Each row was made from one path, in order. Every step used is in the known rows, and no mark comes twice. Write each row's path.
Known rows:
P, W, Q: [-12 -16 -14 -13   6   0  28  22  36 -26   2  10 -12 -11   0 -14  -7  33
  21 -23   4 -45   6   5  -5 -30 -32   3 -23  11 -10   5 -42   8 -40 -30
   7 -16 -20 -26  30   2   9  -3   0  47 -13  -8   9  17  14  23  12  -9
  17 -23   9 -19 -21]
G, P, B: [  8 -28   4  14  12 -20 -37  31  22   7  -6 -25  19 -12  28 -30 -32  33
  11 -23  16  -7   6   8   8  -3 -39  12 -24  -7  35  72 -19  10   9   3
   8 -18 -12  43  41 -33  85  35   9  39   1  37 -32 -11  -9 -23  19  24
  11 -25  25   1 -47]
G, P, W: [ -2 -18  -6  26   5 -25 -36  21  40  -4   1  -7  32  -8  -7 -20   0  11
  -8   4   4 -25  -2  19  14 -24 -36  -7 -15   5  32  49 -23   1 -29 -10
 -11 -29 -11  15  29 -28  18  22 -13  25   8 -14 -23   9   5 -18   4  30
  -9 -51  14   1 -35]
R, W, Q, G, P: [ -7  32  -9  -2   8 -39   6  38 -53  -4 -27   2 -21  -7  -3   0 -24  13
   9 -12  23 -20  25  -8  -8  23 -11  22 -17  11   3  20   4 -19   5  10
   5 -13  -9 -17   1 -42  19   7  -7  28 -11 -24  -8  32  15 -25 -26  22
 -15 -30  -5  21   2]
W, Q, G, P, B: [ -2  59  -1 -17   4 -28  19  36  10   8 -23   0 -38   0  44 -17 -52  43
  28 -56  27 -10  25  -1 -16  21 -24  26 -27  11  16  41  -6 -23 -12  20
  21  -5 -10  12  13 -37  62  37  -8  32 -17  57 -35  15 -23 -39 -13  -2
  -1  -3  10  28 -20]
B, P, W, Q, J: [  8 -44   8 -12  13  19  15  39  35   2   9  34  30   2 -33  -9   1  11
   2  24  28 -13 -28  15   0  -3 -10  -7  11  21  -9 -15 -17   0 -41 -25
  11 -13 -14   2  19  -4 -17  -1  -1  24  13  -1  21  -5   4  -1  16 -24
   6 -13  14  39 -13]
B, P, W, Q, J, G: [  3 -33  13   1   5  35  15  25  21  -3   4  40  33  11 -30   4   4   5
   8  23  44 -24 -14  -7  -5  18  -1   3   6  13   5 -17   1 -16 -35 -17
  12 -11  -9   4   0 -39 -64   6  -4  13  -2 -12  22 -12   7  13 -21 -26
  -1   1  -5  42   9]
W, Q: [ -6 -24 -13 -25  -6   2  31   6  21 -23 -11   6  -7 -23   9  -4 -15  37
  11 -21   4 -10  11  13  -9 -19 -26  12 -17   6 -11  15 -29  14  19 -23
  11 -12  -1  -3  19   4  28   4  -3  70  -7 -17   3   6   7   7  10 -17
  22  -7   4 -23 -28]
P, W: [ -1 -21 -12  19   3   7 -26  16  36  -4   6   4  16  -6 -10 -18  10  24
  27   6 -14 -40  -5  14   7 -24 -38  -8  -8   3  17  29 -31  13 -25 -30
   2 -22 -15  21  33   0  16  15   4  38  -4 -21   0   0   5  15   4  10
   8 -19  13 -13 -36]
P, W, Q, G, J: [ -2  74 -14  -7  15  -9  14  26  29  20  -4  37 -32  10   3   3  -4 -25
  29 -19  19 -23   0  16 -30 -10   4  -2 -20  14  -4   6  -6 -12 -32  -6
  28   4 -26 -20  -2  -4  -1  14  -9  25 -21  -5   6   4  -4  17 -11  -4
   0  -4   9 -45 -12]
R, W: [  7 -57 -25  22  -6  13 -28  25 -49 -18  -4  -9  25 -12 -25   5   4  25
  19  12 -12 -28  -1   5   1   7 -32 -10 -20  -1   9  35 -29  12  23 -22
  -7 -26 -22  11  15 -17  23  -5  14  47  -7 -47   3   4  17  17  -5  27
   3 -24   6 -11 -43]
B, P, W: [ 16 -24  -3  14  -6  21 -40  21  30  -2   6   7  57   2 -49 -27  21  10
  25  36   8 -27 -10  18   8 -30 -30  -3 -14   8  30   3 -27  19 -14 -13
 -15 -33 -32  27  43 -18 -17  20  -8  21  20 -32  -1  -7   6   5   3   2
  -9 -24   8 -14 -28]
W, Q, G, P: [-13  51 -14 -20   1 -45  24  21  15   6 -32  13 -31  -3  26  -3 -30  13
  11 -26  38   4  26   9  -8  -1 -18  30 -13  16  11  34  -8  -6  -6  17
   7 -10   7   0  -9 -26  22  29 -25  46   1 -15 -26  25   4 -31 -30  11
 -12 -19   4  24   0]
J, G, Q: [-19  -3 -29   5   7  15 -13  -2  11 -14 -14  12   6  -1   2  11  15  30
  10  -3  12   0  20  -5 -17   3 -13   8 -10 -16  16  39 -14  19  16   1
   6 -21  11   6 -12 -22 -16  23 -17  48  15 -31  -5  11   7  83 -22 -15
   9   4 -11 -22 -28]
B, P, W, Q, G: [-12  48  -4  -3  -1   8  22  26  30  -7  -8  27  -5   9 -30 -19  -2  21
  43  11  29 -29  19  19 -11 -12 -20  29 -18  18  13 -20 -11 -14 -52   5
   7 -16 -18   3  20 -27 -43  16 -25  33   9  -9   2  13  -6  -5 -34 -17
 -11 -17   7   1  -2]
R, W, P, B: [ 25 -45  -7  20 -15  12 -35  38 -31  -7 -24   1  23 -12  63 -21  11  33
  31  25  12 -38  -3  -9   5   7 -26  11 -33   5 -13  14 -27  -5   2 -29
   3 -30 -19  22  25 -39  63   4  35  24   7  53 -11 -26  -6  17  -4  30
  -6 -31   8  -1 -42]
J, G, W: [-12 -49 -42  28   9  19 -37   8 -19 -11   3 -14  23  14 -19   4  24  16
  40  -2   3  -5  13 -16 -22 -48 -12  17 -15 -21  21  12  -7   5  23 -17
 -11 -25  -1  14 -16 -42 -33  13   0  36 -22 -43   0  12  22  32 -31  26
   2  -7  -5 -28 -26]
B, P, W, Q: [  6 -18   3  -5   4  14  18  33  27 -15   1  22  25 -11 -38 -21   3  15
  16  15  21 -36   5  16   2 -30 -20  10 -16  13  11 -10 -23   6 -37 -25
 -10 -22 -22 -15  36  -7 -25   2 -11  33  16  -3  21   1  23   4   3 -22
   3 -26   6 -13 -19]

Which path is each row?
[  9  68   1 -14  17   1   8  31  30  25   2  32  12  11 -41  -9  11 -37
  30  10  36 -17   1  21 -18 -12   0  20 -22  24   7 -11   3 -10 -32   1
  22 -13 -32  -5   7 -21 -32   5 -17  14   8  -5   9  -4 -14   3 -23 -18
 -20 -17   2 -45 -11] : B, P, W, Q, G, J
[  3 -36  12   2  10 -32  19  31  45  17   2  26  -1 -10  13 -14 -20  12
 -25   1  35  -8 -15  17   7  -5  -5  -4   8  20   4  42 -21  -9 -48 -16
  16 -15  -7  -2  11  -1  26  -2  -4  22   6   4   2  -3  -6 -31  35   4
   0 -30  11  55  -7] : G, P, W, Q, J
[ -2  57   5  21   2 -24 -39  25  26  14 -10   8  -4  21  -9 -28  -1  15
  20   0   8 -23  14   9   1 -19 -34   0  -7  10  39  49  -3  -8 -38   5
  -8 -14 -14  17  20 -39   2  36 -26  12   4 -24 -26  11 -11 -23 -19  29
  -8 -32  10  16 -15] : Q, G, P, W
[ 22  48  -5 -16  15   1 -37  12   9  27  -9  10   6  16  -6  15  13 -26
  34   3  11  13 -16  17 -29   1  -2  -1 -24   7   8  36  -8   5  30  -6
  21   4  -8  28 -17   4  30  29 -12  32  -7 -40 -24 -13 -13  -4 -17  13
  -9   7  12 -51 -35] : Q, G, J
[ 13 -21  -6   9  -4  28 -31   9  25  -5 -36   1  13 -14  90 -26  -2  35
  37 -10  17 -14   4   4   0  -6 -38  15 -20  13  -9  19 -30  16   2 -14
   7 -13  -4  33  17 -33  79  23   7  39  23  63 -21 -21 -23   4   8  10
  10 -15  22 -13 -46] : W, P, B
[  9 -43  -7   4  20  -6  -4  19  28   6  -1   8  17 -16   5  15  11  21
   7  16  11  25 -15  19   2  -8  -2 -25  13   4  -1  53 -25  11  -1 -12
  14  -1  10  17 -27  11  34   8   1  47  21 -26  11  -3  -1  71  32 -19
  19   7  16  42 -33] : G, Q, J
[  6 -66   7  36   8  31 -46  26   1  24 -15   4  22  22  80 -18   9   9
  46   6  37  -4  -7 -18 -17 -15   6  -1   3 -11 -14  -1  -7 -20 -10 -35
   2  -9 -12  34 -19 -58   9  13  27  17 -10  72  -3 -32  -8  31 -23   8
  -7   6  23  32 -19] : Q, J, G, W, P, B
[ 16 -41   7  33  12  -2 -40  25  30  15   0  18  35  24  -7   5   6  -8
  -6   4  28 -10 -20 -10  -9  19   0  -8   9  -7  29  48   5 -23 -29  -8
   7 -11   2  29   3 -44 -18  33 -10   1  -8 -17 -16 -20  -1 -24 -12  24
  -7 -15  -3  40  -4] : Q, J, G, P, W
[  6 -76 -23  14  14  18 -40  12 -15   9   8  -2  25  29 -18  13  33   3
  29   9  10  12  -8  -9  -9 -24  10 -16  12 -20   1  15  -6  -6  19 -26
  -2 -23  -7  17 -29 -22 -27  10  14  19 -14 -38  19 -16   6  28 -21  12
   2  13   5  28 -14] : Q, J, G, W
[ -3 -35  -7  -2  11  27  25  22  29   2  -5  30  -5   8  19   8   1  16
  13 -11  20 -28 -14 -22 -22  20  -1  -9  10  -3  -9   3  -5 -10 -40 -31
  17  -7  -6  -5  -4 -17 -33  10   7  29 -30 -15  13   5   2  17 -14 -15
  12  16  -2  36   8] : P, W, Q, J, G
[  2 -41  -8 -20   9  28  30   6  17   3 -13  29  -1  -5  21  33 -10  19
  12 -18  23   0  -3 -14 -23  34  10   2  13 -10  -8   9 -16   2  13 -23
  32   0  15  -2 -19 -11 -12  10  -6  38 -22 -21   2  -9   5   7 -23 -14
  13  28  -5  28  -9] : W, Q, J, G
[  4   7 -26  18  11  -9 -42  18 -13   2 -11 -13 -21   8  -8  -2  26  23
  57   0   2  -4  16   9 -16 -58  -7   4 -15  -8  17  18  -6 -10  18  -4
   6 -17  -9   4 -11 -13  -6  10  -2  43 -17 -40 -15  13   3  22 -26  21
  -8  -1  11   3 -30] : Q, G, W
[  1 -33   3 -15   5   3  14  34  19  12  -6  11 -11  -5  52  -3 -46  22
  -1 -34  48  -5   0 -15 -13  50   2  16  -1 -11   8  31  -2 -22  -8  -4
  22 -10   8  12 -17 -34  33  28   5  18 -25  56 -17 -11 -11 -38  -7   0
  14  16   1  47  -6] : W, Q, J, G, P, B
[-13 -37 -36  11   0  15  24   7 -17 -14  -2  -2 -10   0  -2   8   3  23
  29 -17  20 -15  16 -11 -20 -39  -1  21 -19 -15  -5 -10 -10  -4  12 -11
   3 -16  -4 -10  -4 -17 -45  -7   2  55 -21 -20  16  28  24  41 -27  -5
   8 -19  -9 -28 -10] : J, G, W, Q
[ 10 -53   1  10  16   0 -39  16  17  24  -3  16  35  12   4  18   3  -8
 -18   7  33   8 -15 -12  -7  31   3  -5  21 -13  18  55   5 -14  18  -1
   6 -14  15  35 -29 -37   4  35  -9  17   9 -28 -21 -15  -1 -23 -19  19
  -4   4  -2  49 -18] : Q, J, G, P
[ -7  50 -12 -30   3  -4  35  18  20 -13 -27   9 -44 -11  15  19 -15  33
  40 -32  22  -5  16  11 -22   1 -18  19 -16   9  -1   6 -13   1   2  -2
  20  -2  14  -6   4  -2  16  15 -12  46 -25 -26 -15  14  -7   1 -29  -8
   7  10  14  -5 -14] : W, Q, G
[  4 -41 -25  28  -7  22 -44   7 -11  -1 -22   0  28  15  46   0  38  14
  38  24  37  -2   9 -17 -11 -46  -9  24 -16 -11  -9 -14   7   0  19 -13
 -15 -25   3  26 -14 -50 -25  22  -7  31  17  -6  -4  -9   2  35 -40  29
 -24 -23   4 -25 -21] : J, G, W, P
[-17  61 -21  -9   3   0  26  19  30 -16 -12  19 -43  -4   1  -7   1  36
  50 -30  15 -37  12   9 -28 -14 -24   6 -21  20   4   2 -20  -9 -36  -4
  13  -3 -22 -18  23 -17 -10  13 -21  41 -21  -8  -6  16  -3  14 -27   1
  13 -13  10   5  -5] : P, W, Q, G
[-19  -1 -11  11  -7 -18  18  12  24 -13  -9  26   3  -1  11 -18 -18  15
  -8 -22  37 -39   3 -25 -10   6 -15  22 -10   1  31  18   3 -15 -31 -12
   4 -26  -3 -10  19 -37 -27  15 -26  26 -15  -4  -3  12  17 -14 -21  12
   5 -32 -13  -6   4] : J, G, P, W, Q
[ 10  29 -16  20  10   4 -40  25  -8   8 -30 -12 -14  18  73 -26   5  31
  73  -3  22  -3  24  -3 -22 -49 -19  11 -32  -2  -3  -3 -14 -10  -4  -7
   4 -18 -13  17  -6 -46  38  31  15  31 -14  61 -30   5  -6  34 -26  19
 -11 -15  23  -1 -25] : Q, G, W, P, B
[-10  -7  -7  -2   2 -39  15  32  40 -10  -5   8   7 -11  11 -35 -16  23
 -15 -23  32 -30   1   8  10 -25 -18  16 -17  17  20  25 -23   4 -44 -10
   3 -31 -13 -17  39 -18   8  11  -5  32  -8  -3  -9  16  17 -13  17   6
  -4 -53   6   2 -18] : G, P, W, Q
